In the rows, zero is written as 128.
Known rows, with every step that occurs
s/l: [148 146 139 172 144 168 119 176 148 152  97 137 130  99 120 110  89  86
 157 159 146 150  76  96 153  99  98 118 139  91 120 136 134 168  81 115
 112 144 160 114 127 132 120 127 113 113 163 107 160 182 114 132 102 142
 172 133  99 118  74 126 148 142 163 120  72 106]
p/y/t/l/s: [109 134 143 100  97 112 131 118 167 115 151  70 122 114 144 128 149 126
 124 160 132 122 141 125  85 172 179 158 118 173  88 133 140  97 148 143
 127 127 120 136 104 160 156 126 133 124  97  96 106  96 137 114 164 155
 126 118 115 186 147 163  80 139 106 119 159 121]
w/t/j: [113  91  97 160 169 110 152 160  56 153 128 157 154 129 107 170 130 170
 128 125  76 206 178 166  93 129  94 141 119 139 128  98 141  64 151 176
 164 105 101 192  90 171 134  54  92 139 156 175 123 151 105 153 119 168
 189  80 148 120  56  91  91 119 172 170 138 128]
l/s/j: [155 144  94 143 127 129 106 130 173  83 125 120 101 121 121 117 127 105
 144  93 198 116 122  65 133  73 146 100 107  43 123 182 122 203 111  77
 191 118 121  97 126 110 111 117 131 107 168 164 159 111 113 123  89 164
 114 141  77  88 152 123 126  36 141 131  85 115]
s/j/p: [115 128 142 148 130 148 126  80  86 105 132 161 122 124 118 112 136 121
 143 142 125 103 123 109 172  69 121  96 155 113 132 139 127 209 139  68
  86 117  93 127 193  86  98 101 131  83 153 143 145 161 145 126 140 106
 148 184 141 118 105 143 173 114 109 134 102 129]
e/g: [159 128 123 160 129 127 169 141 128 184  93 100 161 132 122 112 147  95
 127 135 174 123 164 143 149 156  83 120 136 102 132 204  97 118 129 190
  99 142 146 104 155 134 134 148  88 107 108  91 170 186 123 103 137 198
 155 116 107 114  84 106 161 103 128 120  88 126]
y/t/l/s/j/e: [135 156 143  85 112 154 127 123 165  87 140 122  95 142 140 135 111 159
 132 174 112 133 107 107 120 136 149 165  92 131 136 177 137 141  95  84
 122 127 147 124  93 125 112 164 136 124 135 129 139  94 126 137 165 122
  73 135 114 126 185 132  94 134 123  89 106 112]
w/t/g/e: [127  88 114 157 167  93 133 252  51 161 110 171 127 131 112 114 101 137
 107  82  51 189 152 138 112 124  58 171 129 151 153 107 111  87 142 180
 147  89 145 190  80 190 175 149 104 136 146 161 115 159  91 174 112 115
 159  75 151 129  80  73 108 142 163 178 143 118]
g/e/j/p/y/t: [115 117 113 136 121 130 126 112 157 136 143 145 130 151 104 108 125 114
 126  96 133  70  93 182 138 123 123 139 145 117 117  60 167 152 156 133
 108 158 150 110 169 117  99 152 152 148  89 124  96 125 124 130  74  83
 122 166 126 126 126 156 189 170 123 126 160 137]
w/t/y: [ 98  95 113 170 158  92 125 150  51 153 105 121 130 122 106 155 138 124
 130  87  83 199 202 122  83 144  94 149 125 146 111 116  91  57 155 198
 173  89 130 196  75 178 149  62  87  96 161 192 126 122  88 150 135 171
 222  89 130 129  41 111  93 136 173 171 138 139]
y/t/g/e/l/s/j: [175 116 143 126 102 124 133 181 139 118 125 147 124 163 154  88  90 141
 107 124  69 155 102 117 139  99 113 194 117 121 165 167 130 141 113 105
 138 127 161 116 115 149 149 202 150 139 128 117 115 103 121 135 130  72
  36 128 139 124 171  86 125 140 128 110 139  98]
w/t/l/s/j: [141 127 117 123 169 126 105 189 105 112 130 158  93 109  94 145 134 155
 134 135 127 193 125  94 108 143 105 117 120 136 143 172 127 108 122 133
 159  88 144 183  42 154 145 110 104 126 156 168 138 158  99 148 125 189
 204  83 103 113  75 104  93 105 161 170 124 111]
l/s: [144 151  80 149 135 113 124 170 169 115 111 106 108 120 131 138 125  98
 145  86 193 107 152  89 109 140 140 117  98  56 105 151 121 141 133 113
 205 126 131 103  94 128 112 128 107 123 155 173 149 117  98 151  93 181
 115 127  78  85 143 126 111  76 153 129  77 138]
w/t/l/s/j/e/g: [139 141 118 105 178 136 106 163 115 121 127 144  96 112  98 145 133 157
 122 137 142 176 116  95 124 144  95 102 119 135 162 177 114 104 104 144
 137  91 155 168  58 131 139 135  95 129 151 151 149 168 117 131 135 180
 192  72 107 109  92  94 108 105 153 150 112 121]
w/t/l/s/j/e: [126 138 112 109 178 136 101 176 105 105 130 157  87 105  99 158 122 157
 129 132 128 184 121  89 112 134 106 112 117 136 145 162 125 112 108 126
 148  89 146 180  46 137 139 125  99 127 162 170 144 150 109 151 131 161
 189  76 108 115 105 104  97 110 155 161 117 118]
g/e/l/s: [179 157  94 171 145 128 116 236 178 139  97 152 117 121 131 116  89  72
 126  51 186 135  76 106 141 129  95 118 143  86 154 145 161 151  91 113
 132 152 186  87  86 127 109 182 131 152 118 150 118 126  95 146  51  88
 120 101  71  90 120 115 175 133 133 138 103 111]
y/t/l/s/j/e/g: [151 153 143  88 110 157 133 118 177 103 141 116 101 147 139 127 121 158
 130 183 131 137  96 101 127 143 141 154  94 126 150 194 122 128  97 103
 122 127 161 114  98 123 121 179 128 122 125 108 143 113 134 115 172 139
  77 135 115 124 181 118 111 128 116  84 101 113]
p/y/t: [ 84 112 146 120  88 106 143 108 133 130 153  57 156 120 146 120 150 107
 121 169 111 115 172 158  87 151 174 171 132 176  80 132 133 111 180 147
 117 152 102 146 152 179 151 118 128 106  97 115 107 112 138 108 157 138
 127 122 115 206 107 175  93 134  98 120 162 119]
w/t: [112  94 103 163 154 115 138 197  58 146 127 134 139 120 113 140 134 128
 124 142  85 169 185 143 101 138  90 151 139 148 126 149 127 104 174 164
 143 119 119 194  95 196 131 102  76  98 153 185 136 181  90 146 115 165
 215  81 100 141  33 122  97 122 163 168 124 128]
p/y: [ 94 123 127 147 117 101 135 139 126 147 131  78 150  98 128 126 156  83
 131 125 148 111 176 139 103 144 156 133 146 167  73 119 111 115 156 158
 119 138  97 143 151 161 155 103 128 103 104 115 123 126 131 123 138 161
 170 117 117 191  92 170 105 115 110 145 144 125]
g/e/l/s/j/p: [174 159 115 151 142 129 101 192 172 119 106 167 109 120 123 111  97  89
 124  52 188 115  65  99 159 113  98  91 154  83 163 133 169 177  89  91
 116 140 178  81 110 100 100 179 139 151 121 149 107 132 118 134  59  68
 118 122  94  95 123 115 203 135 126 135 109 119]
l/s/j/p: [137 152 105 130 133 131 108  88 159  90 129 131  92 120 125 126 135 111
 144  92 201  87 121  64 145  88 148  72 113  54 134 155 130 198 127  62
 178 101 118  90 142  87  96 113 128 111 172 164 141 125 122 124 106 143
 114 162 101  77 161 128 150  63 130 126  88 139]
e/j: [141  96 100 152 106 128 139 110 160 143 112 123 149 149 101 113 148 119
 154 157 138 102 125 177 153 106 130 123 140  79  83 125  88 139 135 152
 137 193 135 124 159 105 105 118 129 124 125 114 174 147 109 101  71 186
 163 168 115 108  96 162 141 104 153 127 130 135]
p/y/t/g: [104 107 153 120  94  95 144 134 117 141 142  77 149 126 153 109 137 118
 110 146  80 123 161 147  95 145 160 185 126 185  96 114 111  90 160 162
 125 123 106 145 143 175 176 141 139 122  94  91 107 103 138 115 171 127
 104 123 149 200 144 146  84 140 106 127 170 118]
g/e/j/p/y/t/w: [126 119 125 130 118 126 130 127 156 160 143 151 136 159 101 110 128 130
 126  94 115  80  82 184 138 134 121 136 126 114 131  28 157 137 160 137
 117 162 132 107 158 109 107 149 165 165  91 121  87 104 124 141  73  86
 131 168 137 133 121 152 185 167 132 117 134 147]
s/j: [136 117 130 169 126 136 131 135 122 100 129 141 129 127 116 107 130 113
 141 148 127 139 124 100 151  35 119 128 147  98 119 175 116 212 117  82
 102 140 103 134 173 119 116 118 132  78 156 149 165 140 130 122 123 124
 142 145 112 134  93 143 140  73 115 139 105  98]

Rows
[193 152 111 146 123 144 101 165 181 113  93 123 119 104 148 115 127  92
 136 117 195 155  84  78 168 108 123  62 151  73 153 223 109 168  74  91
 144 167 160  88 101  92 116 153 130 135 144 129 160 133 117  90  80 145
 131 112  77  89 119 120 146  74 136 122  99 102]  e/l/s/j
[ 85 143 157  87 111 133 127  52 110 128 144 122 116 120 140 137 147 130
 125 146 142  63 148 134 123 211 169 103 129 175 115  90 146 103 168 124
 120  93 101 120 141 110 121 106 125 125 105 102  96 133 154 133 178 125
 138 175 150 145 155 164 138 187 103 113 140 170]  j/p/y/t/l/s
[102 125 157 140 121 133 118  56  99 100 146 142 125 113 122 114 155 112
 133 144 136  94 133 107 161  79 140  86 163 133 120 135 127 204 151  77
  83 117  84 121 202  96 122  99 136  87 137 126 130 147 159 107 147 108
 157 170 145 147 106 161 169 106  96 136 135 130]  s/j/p/y
[110  93 142 108  91 132 129  28 128 147 135 127 144 157 115 101 168 142
 133 162 113  65 118 187 160 136 149 107 147 124 107  70  90 118 169 155
 123 150 122 120 185  90 123 120 150 140 101  70 133 135 147  94 119 149
 142 193 168 121 145 166 153 155 126 113 179 155]  e/j/p/y/t/g
[ 93 132 134 131 147 122 158  56  74 162 123 157 155 132 128 174 140 168
 141 109 120 119 157 164 116 148 136 106 123 147 110  22 144  61 141 156
 135  98  67 126 156 100 118  34 142 161 119 121 105 120 154 155 160 129
 127 158 206 109 145 118 124 164 141 142 134 164]  t/j/p/y
[ 95 119 145 100 113 116 149  67 136 150 154  67 167 126 147 140 151 141
 111 155 115 122 170 165  93 145 160 151 127 175 107  94 132  89 136 164
 110 139  97 133 169 149 150 101 133 134  93  90 111  99 162 102 171 131
  95 109 151 183 148 138  96 140  99 108 161 132]  p/y/t/j/e/g
[131 134 134 137 153 154 116  90 122 110 129 133 137 121 115 123 126 108
 132 147 152 117 118 109 175  40 101  93 145  98 151 190  87 223  74  83
  60 146 118 122 211  82 114 150 133  83 153 122 187 153 156 106 138 100
 121 121 123 119 133 123 154  68 102 115  81 117]  s/j/e/g
[110 104 111 135 184 129 144 132  55 160 125 152 150 129 107 178 124 172
 119 126  91 186 172 164 109 133  83 123 120 147 149 106 121  73 120 182
 137 113 112 179 117 153 133  82  90 141 154 161 140 161 128 149 131 151
 172  63 158 106  82  79  99 117 165 153 122 141]  w/t/j/e/g
[145 115  87 166 138 125 130 185 172 138 116 158 131 151  96 103 101 100
 137  79 145 100  88 172 148  99  98 149 133  82 108  89 152 159 122 137
 116 170 162 113 139 124  99 158 148 144 108 148 127 127 103 145  47 116
 137 143 101 109 105 143 178 133 152 141 124 119]  g/e/j
[108 139 106 140 173 139 148 122  91 147 106 165 154 130 126 193  97 168
 147  98  98 142 142 160 122 115 114 132  96 119 123  41 117  81  64 134
 122 131  86 135 142  92 108  66 135 151 149 143 154 101 141 179 144 100
  89 119 182  85 177 101  95 139 153 128  88 155]  t/j/e
[ 95 106 142 116  96 109 155  88 135 138 155  77 163 129 143 140 153 136
 126 155  97 137 164 168  78 145 170 163 120 178  81  93 143  86 159 160
 127 138  87 144 145 166 151  84 141 128  97 110  97  90 144 111 157 136
 112 121 150 193 125 149  85 137 108 124 171 121]  p/y/t/j
[192 134 133 153 146 105 109 250 133 139  84 189 118 132 137  85  81 114
 113  41 104 155  69  88 170  89  73 141 130 100 171 127  96 130  64 134
 132 104 169 101  97 117 162 204 158 160 137 103 132 120 115 164 104  76
  71 108 149  93 175  59 152 127 148 152 118 103]  t/g/e/l/s/j
[115 114 141 123 103 142 171  76  94 137 139 140 150 168 154 150 117 186
 132 170  61 138 161 173 108 149 140 175 101 142 125  86 162  93 155 129
 133 126 102 130 146 142  98  84 123 132 126 138 109 113 134 145 166 102
  78 162 176 118 144 115 115 174 131 100 138 139]  y/t/j/p
[162 111 149 140 100 116 154 205 118 143 112 149 139 161 160  90  86 142
 108 133  47 158 112 145 128 132  98 212 117 144 156 143 126 110 122 140
 112 139 166 126 104 168 150 200 142 134 116 111 113 116 113 146 142  66
  51 123 148 138 160  96 121 172 125 107 144 108]  y/t/g/e/l
[101 126 148 104 107 121 135  85 130 138 147  80 159 121 157 151 142 133
 116 162 108 134 157 158 102 146 170 140 136 180 105 100 135  88 134 144
 112 151 104 135 153 144 146 104 144 147 100  96 106  91 155 106 161 104
 102 105 151 185 141 145  92 142 102 112 169 126]  p/y/t/j/e/l
[148 160  98 118 153 144  99 106 178  91 130 108 106 117 121 131 126 103
 135 101 213  99 122  65 151  74 130  81 104  47 150 183 106 202  90  72
 158 123 131  87 147  81 110 149 127 109 172 149 172 114 134 112 105 144
  91 124  84  75 171 117 137  38 130 108  73 131]  l/s/j/e/g
[ 77 129 160 109 113 118 137  88  81 151 142 133 131 132 145 118 137 125
 115 118  93  66 142 149 134 179 138 130 149 183 132  58 144 111 176 137
 100 100 113 125 167 132 132 131 139 128  98 104  78 135 153 138 173  75
 122 171 171 153 150 151 153 207  97 126 157 173]  j/p/y/t/g/e
[172 155 130 131 115 146  97 118 164 116 111 117 120  98 148 120 147  97
 127 126 206 133  92  76 169 125 138  47 165  99 148 201 111 162 102  91
 135 148 152  81 117  83 119 139 133 141 133 118 142 141 133  79  97 133
 141 123  90  99 125 133 158  94 113 121 122 117]  e/l/s/j/p/y
[137 103 144 118  98 123 152 147 110 139 129 149 128 178 142  86  95 156
 114 136  38 114 117 162 139 129 112 201 109 135 144 100 122 114 140 136
 119 135 153 126 137 148 133 181 147 135 114 101 111 114 121 143 141  78
  54 161 166 125 171 106 140 182 128 102 153 129]  y/t/g/e/j/p
[144 172 135  93 145 132 100 134 169  98 118 155  76 106 109 138 135 146
 150 115 189 124  88  63 135 147 153  89 111 130 123 144 125 115  85 106
 139  83 139 107  62  77 137 123 143 138 131 108 136 116 135 141 155 170
 146 148 124 110 176 129 123 122 126 136 103 124]  t/l/s/j/p/y
[ 84 118 141 110 108 116 140  82 125 132 158  74 156 124 147 154 140 137
 120 152 101 125 164 166  85 140 173 161 120 179  96  81 133  91 141 149
 120 138  88 142 161 153 144  93 140 138 101 108 105  86 157 122 167 109
  98 116 153 186 152 152  83 142 102 111 161 132]  p/y/t/j/e
[117  81 131 130 159  96 123 178  55 156 129 169 131 134 103 110 126 147
 103  91  64 152 139 157 121 129  79 142 145 154 147  73 114  88 161 183
 137  92 143 183 109 167 178 138 116 149 127 132 106 162 116 151 111 124
 177  93 164 134  87  92 123 149 154 178 174 133]  w/t/g/e/j/p/y
[133 147 117 102 114 131 102  61 163  75 155 109  93 120 133 122 147 114
 135 113 184  85 122  77 132  98 174  87 119  72 132 154 142 197 154  68
 176 103 113  94 151 103 114 114 134 110 156 153 128 107 136 106 117 143
 104 163 102 106 169 136 142  72 116 115 115 137]  l/s/j/p/y/t
[ 98 136 174 110 108 121 131  93  88 153 131 137 133 127 154 112 136 121
 106 122 106  74 131 147 146 181 134 110 157 190 140  75 132 106 164 132
  91 112 127 113 164 121 135 138 137 142  94  94  84 144 157 124 164  66
 120 156 175 151 145 141 160 213  95 118 163 160]  j/p/y/t/g/e/l
[123 125 138 114 119 145 168  87 122 144 138 117 160 165 149 161 116 176
 123 168  77 144 158 178 113 132 118 179  89 137 144 116 135  91 110 136
 112 148 116 127 155 136 108 122 121 132 122 120 131 105 140 135 162 108
  54 125 161 120 164 102 101 150 127  87 122 128]  y/t/j/e/g
[111 112 139  99  94 144 131  15 146 130 134 123 128 151 104 115 174 152
 144 183 137  68 106 184 157 155 160  99 145 136 101  78 111 110 159 151
 110 161 132 117 168  85 114 112 150 142  90  80 133 139 148  90 123 167
 161 191 150 128 130 180 155 164 123 110 172 155]  e/j/p/y/t/l
[134 177 115 117 161 159  94 158 140 127  94 118 126  95 151 162  95  96
 131 123 181 113 116  99 162 137 110  79 131 106 159 149  79 144  56  89
 108 168 154 110 121  70  98 167 119 139 154 135 175 129 135 145 112  80
 100  96  99  84 168 131 127 121 127 101  73 156]  j/e/l/s
[139 150 148  92 103 151 132 110 154  92 142 131  91 145 141 129 125 165
 134 176 116 126 104 103 122 152 157 157  98 135 138 177 152 127 128  91
 134 113 145 119  86 128 109 149 133 123 130 129 119 108 122 134 168 128
  87 163 126 124 171 135 113 152 118  93 121 118]  y/t/l/s/j/p
[ 97 125 156 111 100 115 138 123 150 127 149  74 132 114 139 124 150 124
 122 168 110 128 147 142  89 171 174 167 129 197  85 137 127  89 153 153
 108 136 116 148 112 170 159 126 135 121  87  96 108 109 138 115 174 151
 141 119 128 205 125 168  87 153 101 125 164 113]  p/y/t/l
[ 99 143 150  80 111 123 111  91 170  95 161  74 119 112 141 133 144 129
 122 158 139 116 127 115 100 142 180 137 127 169 106 138 130 125 126 107
 111 124 115 135 127 134 150 131 148 124 109 103 114  88 156 107 172 126
 109 120 121 180 165 160  91 120  97 110 147 116]  p/y/t/l/s/j/e
[ 92 100 121 137 166 112 146 108  39 160 136 153 147 124 110 173 148 173
 123 126  80 170 179 167  97 150 106 118 134 165 125  62 152  57 165 177
 154  89  96 186 114 155 137  39  93 137 143 172 100 151 126 152 142 153
 198  99 166 129  68 103 103 145 155 172 163 148]  w/t/j/p/y
[186 158  98 165 145 135 104 218 194 118 106 159 118 116 126 109  95  81
 122  56 185 137  67  95 147  94  98 111 148  79 154 158 169 176  85  98
 122 153 179  85 104 116 107 181 143 147 127 153 118 128 106 131  54  79
 114 107  76  99 113 107 186 122 128 138 109 100]  g/e/l/s/j
[175 151 140 119 102 144 100 103 173 105 119 110 116 106 157 113 148 104
 125 146 187 132  91  83 162 125 149  61 162 108 155 205 126 159 118  85
 136 151 154  86 120  88 118 147 135 139 130 118 136 131 138  72  98 122
 123 123  95 109 127 132 151 105 105 110 132 113]  e/l/s/j/p/y/t
